In the rows, 128 means zero.
Known rows, with every way that one mark hangs from another
(j_961 (j_304 j_517)): [105 138 127 168 171 100 107  88 182 103 116 110  98 125 135 124]
(j_372 (j_961 (j_304 j_517))): [106 128 127 178 175  98 123  39 164 113 129 130 108 105  55 109]
(j_372 (j_961 (j_304 j_418 j_517))): [105 121 127 170 164 100 121  41 175 108 122 138 127 108  61 116]
(j_517 j_514): [122 139 108 157 160 125 110 112 155 147 103 140  95 104 193  99]
(j_304 (j_517 j_223 (j_514 j_418)) (j_961 j_372)): [111 133 129 136 107 131  97 110 124 148  82 134 121 132 194 185]
(j_418 (j_304 j_517 j_961) j_514): [121 152 124 114 140 136  84  67  89 157 109 101 105 161 231  61]
(j_514 (j_418 j_304)): [120 134  99 148 150 116 121 104 145 152 106 137  85 136 140  71]
(j_304 (j_418 j_514) j_517): [113 121 125 113 158 126 107  99 186 133  92 126 153 117 194 103]
(j_372 (j_961 (j_304 (j_418 j_514) (j_517 j_223)))): [107 118 126 160 162 107 122  59 170 111 116 131 140 117  90 132]
(j_304 j_418 (j_517 j_514) (j_961 j_372)): [109 128 141 129 109 128  85  85 148 135  89 145 145 118 188 145]
(j_517 (j_304 j_418) j_514): [119 131  88 127 122 138 114  96 164 143  75 148 119 129 220 135]
(j_372 (j_961 (j_304 (j_517 (j_514 j_418))))): [104 122 120 171 165 104 124  49 174 117 116 135 120 110  81 118]
(j_514 (j_418 (j_304 j_961))): [122 140 107 151 121 119 114  88 127 149 105 137  84 146 146  81]
(j_304 j_517): [113 138 123 144 169 115 109  80 161 139 107 126  93 109 136 106]
(j_517 j_223): [128 138 111 162 151 118 122 129 132 140 107 134  86 122 140 155]
(j_514 (j_418 (j_304 (j_517 j_223) j_961))): [118 137 109 135 113 124 109  89 126 152  90 132  94 159 159 116]

Rows
[105 121 118 169 158 107 124  59 168 118 110 136 123 118  87 142] | (j_372 (j_961 (j_304 (j_517 j_223 (j_514 j_418)))))
[117 136  92 141 102 137 120  98 139 150  81 145 106 131 210 141] | (j_517 (j_304 (j_961 j_372)) (j_514 j_418))
[117 155 123 128 120 132  76  55  88 157  98 122  82 160 199  91] | (j_418 (j_304 (j_517 j_514) j_961))
[125 151 123 135 160 127  93  97  80 158 130 109  97 139 209  43] | (j_418 (j_304 (j_961 j_372)) j_514)
[125 130 137 150 129 120 107 108 137 129 120 137 140 106 171  96] | (j_304 (j_418 j_514) (j_961 j_372))
[117 148 129 117 159 130  85  84  86 159 118 103 108 146 220  58] | (j_418 (j_304 j_517 (j_961 j_372)) j_514)
[ 97 130 135 175 211  89 110 124 176 107 135 113 103  95 112 118] | (j_961 (j_304 j_517) j_372)
[ 96 116 132 153 180 102 102 149 184 108 106 125 141 112 162 170] | (j_961 (j_304 j_418 (j_517 j_223 j_514)) j_372)
[ 99 116 134 149 193 100 109 152 184 104 117 113 149 111 161 152] | (j_961 (j_304 (j_418 j_514) (j_517 j_223)) j_372)
[114 153 131 138 145 119  82  65  84 154 117 120  77 143 151  81] | (j_418 (j_304 j_517 (j_961 j_372)))
[119 135 102 134 101 138 106  91 137 142  83 148 120 129 213 145] | (j_517 (j_304 j_418 (j_961 j_372)) j_514)
[102 127 125 150 150 110  99  98 199 102  96 122 132 131 178 141] | (j_961 (j_304 j_418 (j_517 j_514)))
[123 133 138 164 118 112 105  94 136 126 121 150 118 104 124 112] | (j_304 j_418 (j_961 j_372))
[112 145 144 155 138 114  97  71 122 137 117 127  96 108 129 120] | (j_304 j_517 (j_961 j_372))
[131 137 101 126  79 142 119 100 118 134  77 133 124 163 206 192] | (j_517 j_223 (j_304 (j_418 j_514) j_961))
[115 134 111 137 127 120 110 101 124 153  97 133  96 148 151 115] | (j_514 (j_418 (j_304 (j_517 j_223) (j_961 j_372))))
[123 125  94 144 126 134 122 154 154 152  75 145 115 134 214 176] | (j_517 j_223 (j_514 j_418))
[125 136  83 130  62 150 120 111 123 152  55 142 111 169 240 215] | (j_517 j_223 (j_304 j_961) (j_514 j_418))
[130 149 100 148  87 134 120  86 101 139  87 131  83 158 166 195] | (j_517 j_223 (j_304 j_961))
[106 119 124 163 154 108 116  56 170 113 109 139 135 117  91 146] | (j_372 (j_961 (j_304 j_418 (j_517 j_223 j_514))))
